Each row was made from one path, in order. Every step used is in the known rows, and no mark comes twice. Write each row's path.
In the rows, 128 means zero.
Known rows
pasuz/siso/raso/loni: [ 64 124 124 154 185 143 131 106 123 193  96 163 111  89 135 120  69 131
 113 127 140 156 103 140 143 162 106 144 127 129 158 142  59  67 104 186
 135 136  87  97 151 163 128 132]
guno/siso: [ 94 148 149 105 169 113  98 116 123 147 132 112  71  93 143 145 109 157
  94  97 120  87 124 142 142 138 105 159 143 128 126 156  80  68 105 133
 124 124 138 139 164 134 136 148]
futi/siso/rurif: [ 81 127 152  99 182 158 122 112 101 170 138  98 100  63 137 134 100 174
 114  79 146 102 165 122 141 134 141 159 128 127 153 139 115  84 104 166
 125 151 120 145 177 102 127 169]
tedi/siso/raso/loni/karuz: [ 64 129 156  98 146 135 115 157 123 196 107 147 124  97 147 105  50 129
  96 133 131 170 144 144 150 148 127 172 176 136 172 141  79  48 110 163
 161 142  98 126 137 203 161 168]
karuz/loni/bafuz: [ 98 146 136 101 196 110  94 106 123 155 107  82  93  87 152 130  67 156
  86 117 114 123 107 151 137 132 106 153 153  94 171 141  91  76 101 142
 123 114 136 102 155 165 135 179]
bafuz/loni/raso/siso/depo: [ 99 114 157  81 187  60  91  91 151 182 115 167  64  99 161 106  28 148
 114  74 114 147 153 146 153 146 140 160 164 116 121 105  50  51 102 146
 150  92  91 123 200 123 101 139]
rurif/siso/raso/loni: [ 63 129 140  88 161 119 125 111 109 205 131 157  79  73 144 130 106 139
 100 123 137 153 102 139 149 148 103 176 140 149 166 155  91  62 105 159
 150 146 100 106 156 152 146 158]
guno/siso/satiz: [ 90 148 121 112 187 120  83 119 116 162 141 107  74 100 143 140 105 138
 119  95 118 115 129 145 153 131 113 156 145 115 125 150 100  63 128 130
 138 116 129 152 165 128 158 161]
loni/kunot: [ 76 151 151 124 174 119 133 134 118 131 132 119  94 101 159 110  70 149
 100 115 157 113 128 128 141 140 116 155 133 119 147 125  87  83  82 138
 137 123 119 166 135 143 121 175]
guno/siso/bepinod: [ 76 150 169 101 161 117 110  92 127 129 115 113  52  98 149 124 122 166
  90 108 101  81 120 146 137 130 121 161 163 119 139 161  65  68  93 145
 120 137 141 156 182 123 129 156]
karuz/loni/raso/siso: [113 138 149  85 169  95 129 107 148 168 106 145  76  89 153 121  20 152
 100  81  95 140 118 173 130 133 148 131 163  81 121 106  72  65  92 158
 159 118 100 132 170 173  99 163]
bepinod/siso: [ 77 137 164 123 161 151  72 131  91 127 135  78  87  80 129 143  89 149
  91 107 107 101 143 117 137 139 129 161 116 107 165 166  90  70  93 124
 119 136 125 128 149 130 135 160]
bafuz/loni: [ 83 157 147 127 187  83 106 127 119 163 106  97  88  95 152 122  70 163
 107 107 137 130 147 139 141 129  84 162 140 131 127 144  99  75  91 135
 134  93 125 113 161 118 119 131]
pasuz/siso: [ 66 138 137 154 175 140 114 131 108 139 102 115 109  92 152 127  90 167
 108 119 142 117 127 134 149 140 102 142 117 104 140 144  62  79  96 163
 129 131 111 111 146 117 129 134]
siso/pasuz: [ 75 139 128 102 169 138  91 121  80 163 135  81  81  92 139 122  62 154
  94 128 142 150 122 123 143 138 113 143 126 130 190 144  75  82 112 140
 127 106 133 122 137 115 132 162]
satiz/siso: [ 63 155 131 114 172 122 104 115 111 153 101 129 113  95 142 118  92 168
  94 123 160 101 136 148 153 138  82 143 146 132 162 130  83  79  98 161
 127 114 135 125 130 125 149 159]
depo/siso: [ 94 156 158 103 156 136  97 122 110 169 142 101  81  89 153 141  90 166
  79  97 139 114 133 144 146 123 151 152 112 110 169 105  77  88  87 150
 134 121 133 133 124 110 159 128]
futi/siso/guno: [ 97 129 150 137 180 153 115 113 126 172 170 117 114  86 128 130  91 161
  98  83 142 110 151 117 121 142 153 130 122 117 179 122 100  81 106 158
 112 154  96 155 181 115 116 166]
siso/fosadu: [ 86 125 148  95 180 137 123 125 107 152 139 117  93  94 131 117  76 148
  98 116 130 108 124 137 143 112 134 130 131 108 151 143  99  83 105 138
 128 140 121 175 161 107 152 144]
loni/raso/siso: [ 91 127 151  94 165 111 120 126 142 158 123 142  75  91 148 113  27 142
  92  83 100 125 133 142 142 146 129 133 137  76 151 112  55  50  89 151
 156 125  99 139 157 142 100 149]
raso/loni: [ 85 135 152 109 174 150 138 113 124 163 111 140 107  89 139 124  56 128
  96 115 129 123 124 153 133 137 108 148 118 116 171 138 105  78  96 158
 138 142 107 116 153 152 127 130]
satiz/siso/tedi: [ 63 133 129  97 179 106 121  90 105 154  94 127 108  82 145 130  98 173
 122 107 160 122 130 147 161 118 120 155 158 151 138 160  73  78 112 168
 121 114 121 125 151  98 153 163]
depo/siso/tedi: [ 92 133 154  83 164 119 117  97 103 171 135  98  75  77 156 152  94 173
 107  80 141 136 129 142 153 103 188 162 126 128 143 133  65  89 101 158
 126 123 120 131 147  82 163 132]
depo/siso/bepinod: [ 77 157 177  96 149 141 110 100 118 152 124  97  63  93 162 121 103 173
  75 104 121 108 131 145 141 114 169 152 135 102 180 114  61  86  73 162
 131 134 134 151 141 100 149 138]
nizip/siso/raso: [ 64 143 137  79 176  85  91 104 108 170 118 152  64  95 102 124 119 155
  94 121 156 122 101 123 141 159 127 131 182 144 185 126  44  79  93 151
 142 118 105 126 118 163 150 175]
futi/siso/pasuz: [ 76 136 127 115 172 167  83 125  68 172 170  75 112  76 133 127  69 158
  92 112 144 157 145 106 128 136 132 146 113 129 185 128  85  74 123 160
 123 125 126 132 157 107 115 175]
kunot/loni: [ 68 148 110 119 174 130 111 122 108 132 118 114  97  68 142 124  97 163
 112 117 133 124 122 147 146 148 120 131 148 139 165 126 122  94  98 155
 122 101 141 124 143 144 107 161]
raso/siso: [ 84 131 147 111 156 111 123 125 125 150 127 125  84  85 119 122  62 144
  99  91 112 125 109 129 138 140 136 103 135  87 160 136  87  69  88 140
 146 113 107 130 135 117 124 128]
satiz/siso/depo: [ 62 132 136  79 181 119  80  84 108 159 106 162 101 100 133 118 110 168
 102 111 170 106 138 145 163 144 122 156 164 157 167 125  70  87 108 161
 119 112 125 130 148 114 157 168]
rurif/siso/futi: [ 64 138 148  76 150 128  97 108  93 150 126 106  64  91 171 119 131 171
  99 113 152 156 135 134 148 144 120 174 140 135 160 140 125  75  94 142
 153 142 113 113 156 109 140 193]
futi/siso: [ 81 146 144 121 180 163 102 132  97 153 153  99 119  77 127 131  94 159
  89  94 137 120 152 117 127 135 128 146 121 115 156 130 100  75 100 162
 128 142 116 140 157 119 107 164]
bafuz/loni/karuz: [ 82 156 150 133 188  93 101 157 121 168 109  88 109 108 190 101  54 158
 108 113 134 148 166 155 141 131  83 186 163 107 108 139  96  59  84 136
 152 103 128 143 168 143 138 145]
siso/tedi: [ 77 122 145  88 183 118 128 102 100 146 112 106  84  82 137 140  96 162
 122  96 137 133 122 132 147 117 149 156 146 132 141 174  82  82 102 149
 125 125 108 129 157 100 131 153]
bafuz/loni/kunot: [ 85 162 153 144 186  70 127 131 130 148 119 108  94 101 176 105  52 158
 113 112 158 132 148 136 144 133  88 172 141 137 114 126  96  74  84 133
 140  96 121 148 159 134 116 158]
rurif/siso/tedi: [ 64 123 149  70 156 101 127 110  84 152 129 112  72  63 162 151 132 179
 124 100 142 136 120 131 160 106 136 183 144 144 128 188  85  75 109 145
 138 144 111 122 173  83 149 163]
siso/riled: [ 96 138 140 107 192 111  92 101  86 142 127 119  74  99 128 125  93 145
  92 100 129 145 116 128 136 121 146 143 146 135 165 137  76  94  88 152
 123 112 130 157 161 108 118 168]
riled/siso/satiz: [101 149 133 102 163 130  80 126 100 172 155  83  77 113 123 121  85 136
  99 103 120 136 150 129 151 124 148 152 134 132 172 114 128  67 123 129
 133  97 122 161 119 140 153 170]
fosadu/siso: [ 86 156 133  96 158 127 106 124 107 143 119 102  79  69 141 136  75 153
  84 100 143  83 148 141 149 138 112 147 118 133 161 114 106  91  90 140
 112 110 139 128 132 133 155 137]
kunot/loni/raso/siso/fosadu: [ 93 110 117  95 170 110 136 117 141 152 140 168  88  66 154 100  23 140
 116  97  92 132 122 161 149 131 163 103 154  94 137  88  91  60 118 163
 142 119 118 177 185 138 106 157]
fosadu/siso/raso/loni/kunot: [ 88 145 128 113 168 115 147 104 136 182 126 163  85  73 146 109  34 117
  95 115 162 122 125 143 144 164 122 162 128 166 163  90  98  77  92 159
 126 118 111 148 135 193 151 164]
kunot/loni/raso/siso/bepinod: [ 66 132 137 102 157 112 134  95 146 128 105 152  65  71 162  91  46 155
 108  98  79 133 119 158 143 148 157 117 175  94 160  97  70  59  85 179
 143 116 119 149 179 151  71 168]

Write each row's path
[103 121 139  98 172 117  88  94 135 209 145 106  83  95 118 111  53 115
  63 126 105 144 114 119 141 158 116 166 137 144 226 121  85  41 119 149
 112 112 122 112 126 198 140 171]	riled/siso/raso/loni/bafuz
[ 62 136 137  91 175 119 118  97 119 166  86 127  95  80 151 122  96 184
 118 106 168  84 149 152 167 137  95 156 154 147 154 144 100  85 101 166
 126 122 139 130 151 107 171 163]	satiz/siso/rurif
[ 48 147 172  84 140 123 118 113  97 135 119 109  58  83 168 119 141 177
  92 122 124 108 121 135 149 119 117 172 153 118 161 165  81  74  81 149
 142 156 127 139 167  97 136 169]	rurif/siso/bepinod
[ 66 126 169  56 144 124  76 118 102 141 116 141  91  94 120 132 106 171
  96 109 147 118 150 121 163 133 160 154 159 159 181 143  74  85 117 138
 128 124 111 117 139 124 152 164]	tedi/siso/depo
[ 63 140 118 115 183 125 121  91 129 207  96 173 116  89 125 110  70 133
  99 131 157 140 113 155 147 159  88 147 154 158 179 127  80  65 106 183
 134 120 111 109 139 168 147 159]	satiz/siso/raso/loni
[ 50 150 184  85 128 132 108 128 107 120  94 105  82  91 136 114 101 175
  85 126 115 108 144 126 149 119 137 145 162 126 186 154  73  74  95 149
 131 140 120 131 137 125 135 163]	tedi/siso/bepinod
[ 84 155 107 104 175 134  89 127 103 160 127  97  80  77 141 132  73 132
 111  98 141 111 153 143 161 131 122 145 120 123 158 105 127  84 114 138
 130 103 128 140 133 129 175 151]	fosadu/siso/satiz
[ 78 121 149  86 189 158  81  96  91 158 159 132 107  81 123 129 114 162
  96  87 151 125 154 113 135 143 167 160 138 136 164 121  84  84 109 162
 119 139 106 143 173 106 115 174]	futi/siso/depo
[103 140 141 113 158 119 114 105 139 161 134 123  75  78 142 133  68 153
  94  90 144  69 149 140 144 144 137 129 119 139 183 107 107  96  98 137
 101 124 119 145 153 129 162 140]	fosadu/siso/guno
[ 67 138 157 108 146 114 138 133 131 179 120 167 108  93 135 110  47 130
 102 131 151 153 125 126 150 152 132 162 153 166 180 126  78  62 108 159
 149 133  93 136 126 195 138 181]	tedi/siso/raso/loni/kunot
[ 93 134 137 105 178 116 117  91 139 200 127 157  73  89 126 137  87 125
  99 106 117 127 101 149 136 159 110 163 152 153 145 154  75  56 113 155
 129 128 115 124 172 177 137 147]	guno/siso/raso/loni
[ 71 141 152  71 166 114  91  87 107 133 105 136  66 109 131 108 112 157
  95 116 164 136 131 138 137 156 137 136 169 129 179 101  94  86  93 150
 149 134 103 117 130 145 147 192]	nizip/siso/futi
[ 92 122 170 140 162 144  84 113 122 145 149  98  82  87 127 141  84 150
 100  94 109  87 143 117 136 146 151 144 114 113 186 160  90  77 100 121
 104 149 107 147 171 126 144 162]	bepinod/siso/guno
[ 90 125 154  72 175 112  76  81 118 152 137 148  62  99 138 141 127 160
  99  90 132  92 124 140 150 145 143 173 157 153 134 149  68  77 115 132
 115 122 129 141 180 123 145 157]	guno/siso/depo
[ 65 148 136  98 152 134  83 156 100 152 123 101 102  94 128 131  84 147
 115 114 130 141 152 127 168 121 127 138 146 123 175 140 109  70 130 136
 152 120 109 126 125 132 167 167]	tedi/siso/satiz
[ 73 128 139 117 185 138 125 135 125 205 115 144 111 102 151  97  50 115
 100 125 132 167 123 157 134 160 115 173 166 114 159 137  85  54  90 166
 156 136 100 144 153 196 144 162]	siso/raso/loni/karuz
[ 71 125 155  64 174  86 117  89  99 133 108 141  73  81 125 138 113 167
 121 103 154 114 114 135 149 119 157 146 172 143 149 149  53  86 107 153
 134 132 101 125 144 115 156 160]	nizip/siso/tedi
[ 63 123 159  54 157 113  83 102  88 157 143 144  66  83 154 135 145 176
 102 104 153 118 128 128 164 133 138 182 149 151 157 152  81  83 104 136
 136 139 114 128 167  99 154 169]	rurif/siso/depo
[ 97 138 151 115 178  61 115 124 155 175 111 134  75  94 167 108   8 147
 107  79 101 143 151 148 143 139 103 145 145  92 118 109  62  42  94 145
 157  96 101 122 180 135  93 129]	bafuz/loni/raso/siso
[101 144 156  83 147 135  86  93 108 156 134  83  63 119 133 105  92 155
  76 108 136 152 153 129 134 147 161 158 142 151 179 105 139  73 100 135
 128 110 121 137 122 145 127 191]	riled/siso/futi
[ 85 138 128 102 168 134 122 127 127 203 114 143 101  77 159 106  34 113
  89 116 141 137 144 161 144 160 117 176 149 135 157 105  99  61  94 166
 139 125 117 142 144 202 172 151]	fosadu/siso/raso/loni/karuz
[ 99 114 121 126 166  97 132 102 172 163 139 171  79  75 153 110  27 147
 121  77  99 124 123 156 142 164 163  99 156 106 175  86  85  66 106 163
 132 115 100 151 185 156  88 163]	kunot/loni/raso/siso/guno
[ 80 145 116 128 198 169  87 133  90 169 162  94 119  84 127 127  93 141
 115  90 134 148 155 119 138 128 137 146 123 101 155 123 118  70 123 159
 142 133 106 154 160 115 127 178]	futi/siso/satiz
[ 69 157 155  90 150 133 116  99 114 128 101 102  60  73 148 114  88 159
  80 111 126  77 143 143 143 131 130 151 138 127 173 120  91  89  78 152
 110 125 138 146 147 122 147 148]	fosadu/siso/bepinod
[ 97 163 151 114 180 103 140 115 122 141 112 123  94  98 163 120  61 163
 108 113 150 129 115 160 132 129 140 157 159 125 121 122 105  96  85 143
 142 116 122 160 149 172 124 189]	karuz/loni/kunot
[ 93 154 128 112 171 142  82 126 105 184 153  94  84  96 153 137  89 145
 104  92 137 143 139 145 159 116 162 147 117  97 166  97  96  82 109 147
 149 116 122 145 126 105 178 142]	depo/siso/satiz
[ 62 127 109 118 198 113  96  88 141 207 103 148 121  85 137 107  58 124
  85 141 141 135 105 139 155 166  60 154 149 133 213 130  63  44 117 177
 123 120 123  91 142 178 154 175]	satiz/siso/raso/loni/bafuz
[ 81 132 157 117 174 152 135 144 124 168 113 132 126 102 173 102  38 122
  96 123 129 139 142 169 135 138 105 173 143  92 147 134 103  60  90 161
 155 152 109 145 160 176 143 145]	raso/loni/karuz
[ 83 129 117 107 163 106 123 121 141 146 122 153  84  68 154 111  35 146
 112  91  96 137 124 157 147 155 139 116 154 101 150  92  84  60  99 167
 146 103 118 132 162 161  78 161]	kunot/loni/raso/siso
[ 73 129 160  60 165  99 120  96 112 146  99 138  60  78 128 131 110 175
 115 101 164  75 136 139 156 137 130 145 169 137 169 133  81  93  97 150
 138 138 117 132 144 124 173 159]	nizip/siso/rurif
[ 67 129 170  66 135 126 113 136 110 152  98 107  82  72 135 136  92 182
 112 103 143  96 161 128 168 126 134 157 153 149 171 159 105  84 112 143
 134 135 123 117 140 120 165 158]	tedi/siso/rurif
[ 66 147 115 128 175 133 109 152 109 139 119 108 118  82 176 103  76 156
 113 123 133 140 139 162 147 148 119 156 175 113 144 123 118  76  92 157
 141 111 143 152 151 169 124 175]	kunot/loni/karuz
[ 64 119 143 130 177 138 130 114 112 152  86 117  91  77 156 131  95 181
 131 103 153 100 143 139 164 138 116 155 127 120 130 156  80  88  98 167
 124 140 114 115 166 100 150 135]	pasuz/siso/rurif
[ 76 127 157 138 172 137 115 114 118 168 142 140  93  86 137 118  48 110
 103 119 128 139 121 120 135 165 138 177 125 140 166 143  82  57  92 144
 132 144 100 149 151 190 130 187]	bepinod/siso/raso/loni/kunot
[ 64 116 142 118 185 136  92  95 104 145 105 153  99  98 142 126 108 170
 114 110 156 124 129 131 159 148 141 152 135 128 143 139  50  88 104 163
 121 126 100 112 165 106 138 142]	pasuz/siso/depo
[107 148 128  93 172 107  87  96  88 140 129 119  63  77 138 133  78 141
  82  90 140 114 136 134 145 122 149 150 133 156 158 105  93 102  92 152
 106 101 146 156 153 112 146 155]	fosadu/siso/riled
[ 72 135 102 122 190 120  85 118 117 134 125  88 103  64 154 120  83 155
  98 126 115 120 112 131 156 153  97 134 144 115 198 129 106  73 108 149
 111 101 154 104 147 152 115 177]	kunot/loni/bafuz
[ 90 125 148  85 176  98 118  90 115 149 125 113  67  80 148 157 114 164
 125  85 122 110 117 140 147 119 141 173 156 146 107 183  71  68 121 141
 115 125 124 138 184 105 142 150]	guno/siso/tedi
[ 90 143 145  94 169 127  87  88 123 146 122 105  62 108 152 126 114 157
  98  99 133 130 132 146 136 156 126 162 154 136 134 136 110  67 105 136
 131 125 129 130 168 134 132 180]	guno/siso/futi
[ 62 139 144  86 128 134  77 144  79 154 130  82  94  88 135 130  59 165
  91 137 140 149 141 113 156 128 124 142 132 150 202 147  71  75 132 137
 133 115 130 107 120 123 153 167]	tedi/siso/pasuz
[ 94 112 151  99 162 118 138 125 124 159 146 138  90  86 118 111  52 136
 104  97 106 119 107 133 139 115 162  91 133  82 147 131  94  69 108 139
 142 134 109 172 159  95 150 123]	raso/siso/fosadu
[ 92 137 142 123 179 101 139  96 147 186 139 173  80  99 149 121  67 121
 107 113 139 129  99 146 137 162 115 174 153 158 131 132  72  55 107 153
 135 129 112 161 169 194 133 172]	guno/siso/raso/loni/kunot
[ 99 114 150  96 185  48 132  98 147 178 105 134  70  79 171 119  16 153
 136  66 101 164 145 147 150 120 140 162 159 112  93 139  50  44 107 153
 151  97  87 118 200 107  98 134]	bafuz/loni/raso/siso/tedi
